(in the rows, 128 means zero)
Known rows, with every step that occurs
dopubo-kekugo-kuli: [118  93 123  98  84 165 122  79 148 132 118 138 109 144 137 115 118 105
 161 210 151 104 130 155  87 134 121 106 164 131 134 108 138 186 122 144
 131 123 165 147 160 106  97 146 123 129 152 151 139 134  77  98 140  95
 130 116 135 132  97 148 156 148  99 100 100 109 149 109 139 156]
kuli-gupaze-zamol-vizaf: [104 112  98 156 119 183 128 153 131 124 101 150 132 105 102 159 158  96
 136 134 162 118 165 146 123 135 129 150 139 142 120 131 155 145  91 160
 131 136 101 161 144 144  90 155 146 171 103 135 107 153  95  98 139 139
 117 119 107 124 136 122 147 133  99 123 112 132  97 164 107 161]
feler-lidav-kekugo-kuli-gupaze-zamol: [102  92  98 142 137 226 188  66 177 142  58 182  89 154  91 114 114 161
 200 176 163  91 115 153  74 129 135  59 189 173 108 109 176 187  65 187
 110 123 147 164 130 132  93 141 147 180 107 132 129 177  70 113 168 116
 121 116 142 106 106 132 136 146 111 120  65 120 161 115 115 147]
rapo-vizaf-numu-feler-lidav-kekugo-dopubo: [ 89 122  73  89 168 112 111 112  96 147 102 210  93 126 124 101  84 129
 214 152 119 111 123 141  51  84  93 117 157 109 125 107 171  78 118 136
 147 177 115 100 149 142 104  99 151 120 186  94 142 148 135 136 175 111
 126 163 183 156 116  78 152 146  95  69 107  60 194 118 128 151]
terov-mefi-dopubo-kekugo-kuli-gupaze: [142  84 102  73  91 181  95  80 151 124 132 151 113 129 117  84 109  87
 163 230 201 127  92 153 118 147 135 108 156 150 122 110 140 168 115 204
 123  72 162 156 122  89 116 145 113 182 138 203 160 166  61 103 140 104
 159 118 123 110  95 213 174 147 105 149 131 119 186  99 116 144]
feler-lidav-kekugo: [108  89 107 112 134 168 155 100 128 134 100 186  75 148 128  89 116 154
 183 153 137 119 110 159  66 115 123  81 176 134  84 103 160 149  99 173
 126 157 152 133 118 137 101 126 144 153 125 105 141 165 119 126 157 112
 149 142 143 135 105 116 146 126 100 125  94 115 160 125 136 144]
kekugo-kuli-gupaze-zamol: [115  97  98 157 118 214 150 110 168 137  76 138 132 132  86 160 143 116
 162 166 185  89 127 131 111 133 129  98 143 172 133 126 155 171  72 162
 117 110 126 169 145 123 106 164 143 162 113 160 115 154  72  98 151 137
 114 117 122 103 124 152 137 151 122 118  82 139 120 133  93 157]
gupaze-zamol-vizaf-numu-feler: [ 75 139  83 102 133 137  97 172  97 123 119 168 119 104 143 139 134 116
 159 112 120 131 184 153 108  96 123 166  94  93 142 139 167 106 126 120
 152 188  69 120 169 143 100 135 150 120 128 122 104 120 140 126 167 137
 126 110 121 136 143  54 159 129  81  53 115 113  98 182 123 141]
kuli-gupaze: [117  99 115 149 118 168 139 146 114 137  98 142 118 127 107 151 145  99
 149 143 179 109 131 126 109 127 118 122 147 140  96 130 145 132  81 158
 112 120 123 140 127 134 110 141 138 168 122 130 132 147 113 110 152 133
 128 150 119 126 122 145 133 138 112 160 118 139 134 131  97 168]
rapo-vizaf-zamol: [119 116 123  90 146 101  77 152 120 123 138 151 128 100  94 128 104  74
 142 107 158  80 114 122  99 104  94 157 131 133 118 111 141  69 110 118
 151 145 127 105 135 155 137 135 139  85 104 121 119 171 132 103 131 109
 120 124 158 140 132 115 185 172 120 103 149  96 140 131  80 177]
mefi-dopubo-kekugo-kuli-gupaze: [127  79 100  99 101 193  99  75 152 134 130 135 121 132 120 106 115  94
 175 233 193 114 104 152 106 153 128 106 150 162 140 104 135 180 120 178
 117  81 169 168 165  98 100 150 119 179 137 141 144 152  69  88 149  90
 159 128 134 113  99 180 164 154 108 146 109 107 173 109 111 161]
numu-feler: [ 89 105  97  87 126 134 118 133  95 127 115 161 103 125 148 127 135 136
 159 131 150 107 125 145  96  96 118 126 100 108  94 131 158 128 106 124
 133 154  92 117 136 114 122 120 133 119 149 106 139 139 128 125 170 127
 133 149 116 132 124  86 143 134 104 101 110 128 150 156 130 151]
lesit-zamol-vizaf-rapo: [107 135 126  91 120 131  85 178 107 132 154 120 141  94 136 120 122  71
  85  82 101 148 147 161 112 113  99 142 124  88 119 123 131  72  95 127
 163 166 109 129 161 175  86 147 145 104 100 126 117 133 165  79 139 110
 142 125  97 120 102  57 184 163 102  84 146 102  99 172 132 144]
vizaf-zamol-lesit: [104  83 108  87 135 100  86 198 109 108 134 134 127 120 121 123 101 133
 102 127 157  92 129 135 107 115 108 148 124 122 118 107 140  99 125 119
 155 167 138 124 148 158 132 148 131 104  80 125 117 159 145  96 161 104
 115  87 114 129 130  92 190 186 129 101 147 134 115 159 109 171]
numu-vizaf-zamol-mefi-terov: [ 96 134 149 106  94 142  82 171 116 122 150 121 150 117 161  75 111  98
 136 129 145  56 136 168 112  89 122 148 111 130  88 132 149  63 104 136
 136 125 102 121 156 136 151 151 125 128  91 137 122 148 155 106 168 107
 145 113 159 133  93 125 159 186  99 115 164 105 133 145 107 155]
zamol-gupaze-kuli: [105 104 127 138 131 178 121 185 107 119 145 138 108 102 134 129 217 126
 141 145 151 111 153 144 112 163 108 125 121  79 144 103 144 170 106 114
 152 156 121 151 122 106 124 170 137 156  76 124 141 168  89  99 140 103
 183 156 108 132 138 101 176 151 155 133 152 133 101 138  96 176]
mefi-zamol-vizaf-numu-feler-lidav-kekugo: [ 99 144  98  88 127 127 109 153  77 142 115 197  75 166 168  81  80  82
 176 168 116 140 174 164  66  92 105 114 126  89 153  95 175 125 131 133
 151 188  89 106 134 175  97 138 156 153 112  67 123 132 149 149 198 113
 124 129 131 136 112  68 170 129  70  66  97 108 154 167 165 138]
lesit-zamol-vizaf-numu-feler-lidav: [ 74 132  90  70 139 119 111 163  62 139 124 168  95 115 165 101  87 125
 124 110 111 152 160 156  88  80 115 136 101  62 125 123 160  71 101 121
 154 181  89 114 154 161  85 125 150 110 154  84 137 119 158 110 185 127
 139 124 109 119 115  16 161 150 103  73 119 109 127 174 157 138]
vizaf-zamol: [111  97 126 103 126 124 101 160 122 123 142 138 113 115 112 124 106 116
 135 119 164  97 109 135  93 106 116 127 129 137 107 115 138 101 115 125
 147 135 133 119 133 144 130 130 134  96  86 131 114 167 135 106 156 112
 128 115 136 121 130 103 176 161 120 123 142 125 127 149  92 169]
feler-lidav-kekugo-kuli: [109  92 115 109 116 196 170  72 155 146  91 176  78 161 117  83 108 148
 196 182 132 108 102 155  64 120 117  59 182 143 109  97 165 169  86 170
 123 145 165 138 123 128  92 145 143 153 128 123 142 163  90 120 165 105
 146 135 153 115 102 118 145 142 111 103  71 113 170 115 133 139]
terov-mefi-dopubo-kekugo-lidav: [128  81  91  71  87 152  73  99 133 116 152 163 108 124 133  70 115 113
 156 226 170 166  92 169 111 141 141 117 151 125 121 116 139 149 154 207
 143 114 186 156 135  76 118 124 106 156 144 192 164 158 103 117 116  88
 168 120 114 156 104 195 173 112  71 141 135  96 187 112 135 139]
terov-mefi-dopubo: [138  87  99  67 111 155  70 139 122 111 159 150 111 103 121  80 138  99
 143 154 181 144  86 149 132 126 134 128 112 131  95 114 136 120 136 191
 149 120 133 135  97  92 146 136 122 148 114 191 153 167 124 124 123 119
 180 148 118 129 119 179 169 128 104 143 155 125 155 145 102 132]
terov-mefi-zamol-gupaze: [149 109 121 106 111 149  92 181  96 121 151 161 111 142 129  83 152  56
 106 164 178 102 135 137 123 128 125 134 121  99 140 100 148 148 124 162
 171 136  92 116  70 118 155 158 123 170  78 190 143 169 133 132 137 103
 153 112  87 127 126 179 173 140 112 140 157 144 132 146 117 145]
gupaze-zamol-mefi: [101 103  91 127 116 177 109 171 132 107 132 136 159  95 124 130 165 114
 126 132 175  78 160 160 117 123 146 156 130 130  98 134 162 132 112 143
 144 140  82 164 150 113 145 145 122 131 106 176 113 144 153  92 130 125
 140  96 101 143 118 136 138 133 103 118 119 131  93 178 120 139]
vizaf-numu-feler-lidav: [ 78 120  76  84 148 112 127 138  75 149 107 191  89 142 150 119  99 151
 194 138 148 123 131 139  83  68 112 115 101  83  97 122 176  91 106 128
 122 183  89  94 136 134 112 101 147 125 156  86 137 122 147 149 202 133
 140 154 153 139 132  49 143 136  97  85 102 119 158 149 136 145]
mefi-terov: [118 102 128 104  98 168  99 165  97 113 135 120 113 119 144 103 152  98
 135 155 152  90 116 151 112  96 141 126 118 147 122 113 125 141 116 163
 131 155 118 129 131 124 130 176 157 164 127 158 122 128 126 132 144 122
 168 140 123 137 113 133 116 141  87 128 138 122 134 143 116 132]
vizaf-numu-feler-lidav-kekugo-kuli: [ 85 120  92  86 138 149 150  93 109 156  79 196  72 161 142 105  82 155
 218 165 126 113 123 142  55  80 116  73 137 106 119 118 178 119  95 138
 114 167 121 105 152 142  99 108 153 139 149  92 140 136 111 144 220 124
 138 149 164 124 111  57 155 142 102  68  72 110 178 120 129 142]
terov-mefi-dopubo-kekugo-lidav-feler: [119  93  76  68  84 131  90  96 131 118 127 175 106 126 140  58 111 130
 156 230 165 166  94 180 107 132 145 101 167 148 122 115 155 139 161 223
 129 116 189 159 134  89 108 138 116 179 164 190 167 151 111 128 121  84
 171 118 105 168 105 176 168 102  54 131 118  84 186 110 128 151]
fudi-gupaze: [ 91  90 110 133 119 149 116 148 112 131 150 130 108 128 119 153 165 100
 161 125 169 112 114 148 120 141 109 133 104 118 107 116 148 141 106 131
 137 145 123 127 115 115 131 116 134 160  90 127 123 152 129 124 144 159
 136 127  97 113 140 106 174 127 149 157 136 125  99 159 114 137]
rapo-vizaf-numu: [124 134 114 103 144  98  80 163  89 144 131 152 122 107 114 147 123  62
 163 117 138 109 143 115 106  89  95 156 123 107 130 126 138  42 117 126
 142 175 113  85 150 158 130 127 158 116 145 122 126 124 149 128 148 126
 133 152 172 168 137 104 173 140 102  88 137  86 131 131  95 158]
zamol-lesit: [109  83  94 107 129 126 103 186  96 112 126 133 130 122 135 128 144 134
  99 141 144 111 147 137 118 129 114 149 136 114 113 112 143 124 126 132
 150 181 134 134 142 140 127 156 137 128 116 128 137 136 143 106 149 112
 131 115  98 147 127 103 161 157 120  99 126 133 106 165 138 152]
rapo-vizaf-numu-feler-lidav-kekugo-dopubo-mefi: [ 95 121  56  81 145 115 131 114  96 133  87 211  89 120 140  97  79 113
 203 165 129  90 112 146  65  78  97 121 169 106 123 113 166  76 135 148
 145 168 129 109 148 129 139  88 145 120 186 118 146 147 133 132 160  97
 126 144 185 151 108  83 146 162  75  68 111  49 182 109 143 156]
rapo-vizaf-numu-feler: [102 143  95  77 152  89  82 149  76 146 123 173 113 113 131 140 118  80
 176 118 137 100 145 116  92  78  93 158 103  92 124 131 155  47 112 110
 135 179  82  80 161 151 131 111 157 106 166  98 137 131 145 138 168 129
 126 153 165 159 138  76 163 145  97  66 129  87 150 137 109 158]

Rows
[114  79  80 114  74 184 117 162 106  97 115 128 130 104 148  90 141  98
 130 197 155  80  98 166 104  99 139 119 164 151 130 108 119 147 158 182
 160 137 159 168 135  80 150 154 132 143 168 207 119 122 128 114 117 105
 160 129 123 136  99 165  95 166  68 128 139  90 131 135 142 144] => kekugo-dopubo-mefi-terov
[151  98 109  93 106 136  93 155 103 122 135 161 108 138 123  96 127  61
 116 161 184 115 130 141 115 109 123 124 120 123 121 108 139 142 131 169
 155 136 115 125  80 119 155 153 131 144  99 194 133 156 140 141 136 130
 131 117 106 132 120 185 158 127  89 124 141 146 140 162 133 131] => terov-mefi-zamol
[109  71  70 124  87 167 131 146 120 108 112 139 133  94 136 115 134 109
 123 174 157  96 103 154 104 113 118 126 165 143 116 120 133 137 156 162
 162 129 169 165 130  75 148 121 119 122 168 187 120 128 140 101 109 111
 138 127 124 135 106 151 115 154  85 125 123  94 125 145 144 158] => kekugo-dopubo-mefi
[ 99 150 132 125 132 119  93 123 133 157 143 132 147 119 141 118 148 119
 157  99 109 109 142 149  99  96  84 126 112 126  63 140 148  56  93 132
 131 163 110 107 148 146 115 120 142 119 109 113 125 142 156 120 144 116
 123 174 175 147 104  98 179 165  87  78 139  92 136 150 108 150] => numu-vizaf-rapo
[101 137 105 152 127 166 115 155 138 130 119 140 147 101 100 160 160  80
 139 117 148 122 165 151 120 129 114 140 134 137 117 133 157 118  84 161
 133 142  97 150 151 160  84 149 149 161  84 136  99 161 116  94 132 125
 115 136 119 129 123 106 158 146  93 105 116 123 103 158  90 160] => kuli-gupaze-zamol-vizaf-rapo
[103 100 130 130 143 175 117 193 101 119 142 127 117  92 138 119 183 124
  92 113 165 113 148 149 111 161 116 122 109  79 149 111 132 143  89 108
 161 151 117 163 135 126 125 170 135 134  88 138 143 175 113  79 142  97
 175 117  79 112 125  84 182 167 161 133 169 128 100 152 109 171] => lesit-zamol-gupaze-kuli
[135 139 101  99  74 132 100 180  97 119 138 130 136 117 163 105 129   4
 109 159 135 103 147 167 120 109  97 146 140  96 140  99 131 114 149 149
 161 157 110 128 130 143 143 145 138 135  70 148 104 140 159 116 120  96
 121 109 114 145 103 115 164 165  56  90 135 104  99 170 155 154] => dopubo-mefi-zamol-vizaf-rapo
[126 124 118 115 100 142  79 180  96 124 144 139 112 132 142 107 130  41
 113 154 131 135 172 157 113 123 105 145 128 108 159  96 138 141 140 129
 167 163  97 131 125 152 118 178 145 145  95 115 115 132 142 123 143 127
 126 125  95 140 121 122 160 130  84 101 121 125 102 189 146 150] => mefi-zamol-vizaf
[100  77  90 128 135 177 147 100 140 128 101 189  87 139 116  78 109 179
 188 173 131 125 102 165  58 121 119  71 197 152 100  95 165 157 121 173
 148 147 167 157 118 120  94 131 137 145 157 124 137 164 113 115 148 107
 145 154 144 140 101 124 130 134 101 128  92  93 176 127 141 143] => feler-lidav-kekugo-dopubo
[ 79 107  75 111 145 205 188  55 155 140  54 202  84 158 117 114 108 181
 214 173 168  90 122 158  65 114 133  68 150 155  98 119 192 184  61 161
 102 124 107 154 139 126  89 123 142 171 135 105 138 183  74 122 191 119
 113 115 137  95 108  93 139 146 107  97  57 128 184 124 127 147] => numu-feler-lidav-kekugo-kuli-gupaze-zamol
[110  74 103 136 116 178 126 117 148 122 112 162 106 121 114 103 121 139
 167 166 123 118 117 155  63 130 118  86 194 159 118 108 142 154 128 163
 152 140 164 157 142 125 106 139 135 146 160 151 129 149 120 110 141 110
 146 153 131 136  99 144 139 136  99 121 104  88 159 129 120 147] => lidav-kekugo-dopubo
[106  97 134 119 138 163 107 186  94 128 138 137 129 115 133 115 145 117
  79 107 154 106 136 144 111 137 125 136 116  90 126 125 136 110  88 129
 162 144 104 131 135 138 123 158 132 141 104 143 137 156 148  86 143  94
 166 111  72 106 115  92 167 167 144 135 155 123 105 140 116 164] => lesit-zamol-gupaze
[108  92  73 121 112 195 103 127 140 114 129 139 157 104 120 120 146 103
 143 186 224  91 144 168 119 157 155 152 147 156 106 123 153 167 111 183
 116  87 104 183 172 103 126 140 109 183 117 161 132 165 107  72 135 102
 142  99 112 132 100 180 148 145  88 165 131 122 136 144 114 159] => kuli-gupaze-zamol-mefi-dopubo-kekugo
[ 68 137  75  97 147 139 109 151  95 126 109 188 100 119 145 122 126 140
 177 122 126 132 173 162 101  87 126 148  98  87 122 127 181 116 125 129
 150 193  73 121 153 140  91 126 152 123 128 101 109 132 129 130 175 138
 125 116 133 133 141  39 157 124  78  58 100 114 113 181 137 139] => gupaze-zamol-vizaf-numu-feler-lidav
[134  86  66  97  91 136 110 198  84 100 112 137 128 127 173 109 125  63
  80 187 181  70 140 152 128 119 111 153 138 116 140 102 130 144 155 147
 157 164 134 141 131 126 179 153 133 147  98 158 123 140 164 115 136  92
 111  71  92 138 112 139 151 171  73 103 131 128  97 176 176 161] => dopubo-mefi-zamol-lesit
[128  86  92 109 128 132  79 202  89 112 135 133 134 143 142 119 125  83
  87 165 169  97 157 141 112 124 112 147 115 121 151  95 138 148 139 132
 160 182 112 135 131 151 137 179 141 148  88 123 124 145 157 118 159 111
 117 101  86 146 124 126 163 153  99 104 124 145 111 186 156 150] => mefi-zamol-lesit
[114  95  95  90 100 171  74 171 107 114 167 117 154  89 140  89 153  87
 138 167 185 103 121 168 121 135 131 154 131 116  93 118 142 119 127 157
 137 111 107 152 143 102 146 146 111 150 106 147 145 140 149  93 141 113
 192 144 112 145 104 157 146 139 116 152 142 113 129 162 119 145] => zamol-mefi-dopubo
[119  81  98  73 112 158  66 107 127 117 167 141 115 118 142  91 129 116
 149 195 176 132 107 163 104 145 130 136 131 137 119  99 128 154 157 166
 139 117 157 150 161 101 117 135 118 152 136 136 143 147 110 104 129  88
 172 127 134 137 108 156 175 139  93 137 134 100 164 132 131 155] => mefi-dopubo-kekugo
[111  83  76 142 126 205 168 140 119 113 101 185  82 131 148  66 146 128
 167 219 161  95 122 176  70 150 112  75 197 121 159  71 162 213 141 162
 165 146 162 176  99 101 139 154 128 173  97 136 133 200  93 108 142  74
 159 117 122 134 104 136 148 163 104 133 113 101 154 127 156 162] => feler-lidav-kekugo-dopubo-mefi-zamol-gupaze-kuli
[ 99 145 105 120 125 148  86 166 143 122 145 140 148  94 114 141 167  85
 137  98 112 134 162 165 114 120 109 150 122 119 123 122 154 115 115 139
 157 180  91 136 157 155  93 153 150 120  85 144  93 151 141 100 120 118
 127 127 120 142 123  78 177 141  87  66 121 105  90 181 111 140] => gupaze-zamol-vizaf-rapo
[109 105 143 117 137 133  98 187 108 124 144 143 118 124 117 114 137 118
 125 117 156  83 120 132 107 126 117 138 119 111 125 110 153 106 107 125
 162 138 110 112 125 141 127 144 123 120  61 126 117 180 132 102 157  92
 158 111 121 111 132 106 191 185 144 130 156 124 119 129  81 184] => vizaf-zamol-gupaze
[ 97 138 100  72 158 127 132  86 114 157  86 196  87 153 122 109  83 107
 221 155 119  98 126 130  59  82  96 105 144 104 130 115 174  86  89 133
 123 172 118  90 159 153 104 112 159 126 162  84 145 147 110 137 194 110
 130 151 189 145 117  65 169 156 104  51  87  77 188 101 116 148] => rapo-vizaf-numu-feler-lidav-kekugo-kuli
[109  89  93  90  83 161  76 133 120 118 161 133 151 108 156  77 130 102
 149 237 174 133 127 183 102 145 137 142 166 110 117 123 149 144 153 179
 132 108 153 165 181  82 122 134  94 159 136 147 158 140 134  86 128  79
 176 118 108 168  80 170 152 124  78 147 122  84 161 131 147 155] => zamol-mefi-dopubo-kekugo-lidav
[ 98 136 121 110 104 124  86 186  79 133 139 139 109 110 144 131 129  71
 144 123 100 152 172 143 111 102 107 154 120  83 135 117 145  80 132 126
 158 185 119 104 152 158  95 147 151 128 124 116 118  93 143 123 157 131
 148 150 131 150 135  80 165 122  95  80 129 107  95 164 124 151] => zamol-vizaf-numu
[ 75 124  63  90 106 140 142 133  86 127  92 199  86 124 173  82  86 121
 188 173  80 127 144 174  76  89 106 120 167  78 131 111 171 106 144 150
 158 177 133 127 151 129  97 104 138 130 170 109 132 124 132 130 171 101
 141 134 149 136 108  57 149 149  64  66  97  71 148 131 166 146] => zamol-vizaf-numu-feler-lidav-kekugo-dopubo-mefi
[125  69  48 114  95 150 107 189  98  93 111 142 145 116 149 103 113  91
  88 208 171  85 133 154 108 123 106 138 163 138 150  95 133 156 181 146
 177 152 155 171 130 101 159 152 117 135 138 174 117 141 156 103 123  96
 114  88  92 143 108 153 133 171  79 110 128 105 114 171 176 158] => kekugo-dopubo-mefi-zamol-lesit
[112  96 106 135  99 200 143  74 171 132  90 149 123 140 110 145 125 118
 171 211 189  88 142 150  92 144 131 107 168 161 135 124 149 204  98 162
 115 106 149 167 167 109  86 147 130 160 139 167 123 153  54  91 143 109
 111  86 127 116 102 161 146 151  95 117  92 123 145 111 122 162] => dopubo-kekugo-kuli-gupaze-zamol
[ 94 132 137 113 108 126  90 157 124 131 140 131 158 110 152  94 109 115
 140 112 150  71 152 160 105 106 101 154 117 120  67 142 162  52 100 121
 139 117 108 119 147 138 149 128 111 103  89 123 128 149 155  95 162 112
 129 115 160 130 104 118 174 176 109 108 154 106 127 152 110 167] => numu-vizaf-zamol-mefi
[108 102  85 152 118 189 141 162 131 124  99 138 160 107 108 152 158 101
 132 139 205  77 156 147 125 137 143 147 146 140  99 137 163 141  82 167
 115 109  87 166 146 123 131 148 127 170  99 163 119 158 123  87 145 132
 124 112 107 121 117 157 124 134 107 151 120 144 105 154 105 158] => kuli-gupaze-zamol-mefi
[119  87  81 129 119 191 158 140 113 121  95 194  95 157 144  61 111 124
 153 206 152  84 110 169  68 131 119  89 200 130 141  81 166 179 137 176
 168 145 151 154  97 112 139 138 122 175 112 144 136 185 123 117 142  73
 148 112 122 127  96 150 140 169  88 133 112  90 158 118 162 158] => feler-lidav-kekugo-dopubo-mefi-zamol-gupaze
[ 88  93  73 129 124 186  80 171 138 113 173 125 153  96 123 132 177 102
 159 134 208  89 128 175 137 161 138 166  92 131 111 127 163 147 118 142
 138 115  88 164 139  97 155 121 115 179  59 161 109 172 138  97 135 154
 151  93  84 113 130 127 179 133 143 165 140 121  84 191 112 124] => fudi-gupaze-zamol-mefi-dopubo
[126  72  72 118 100 163 123 161 121 100  95 161 127 133 152  87  96 101
 113 201 144  90 132 163  79 134 112 111 192 150 148  91 134 168 163 165
 170 155 174 167 143 125 146 149 127 158 126 170 123 153 147 110 143  79
 120  88 102 136  87 157 149 171  76 108 115  90 143 148 165 157] => lidav-kekugo-dopubo-mefi-zamol-lesit
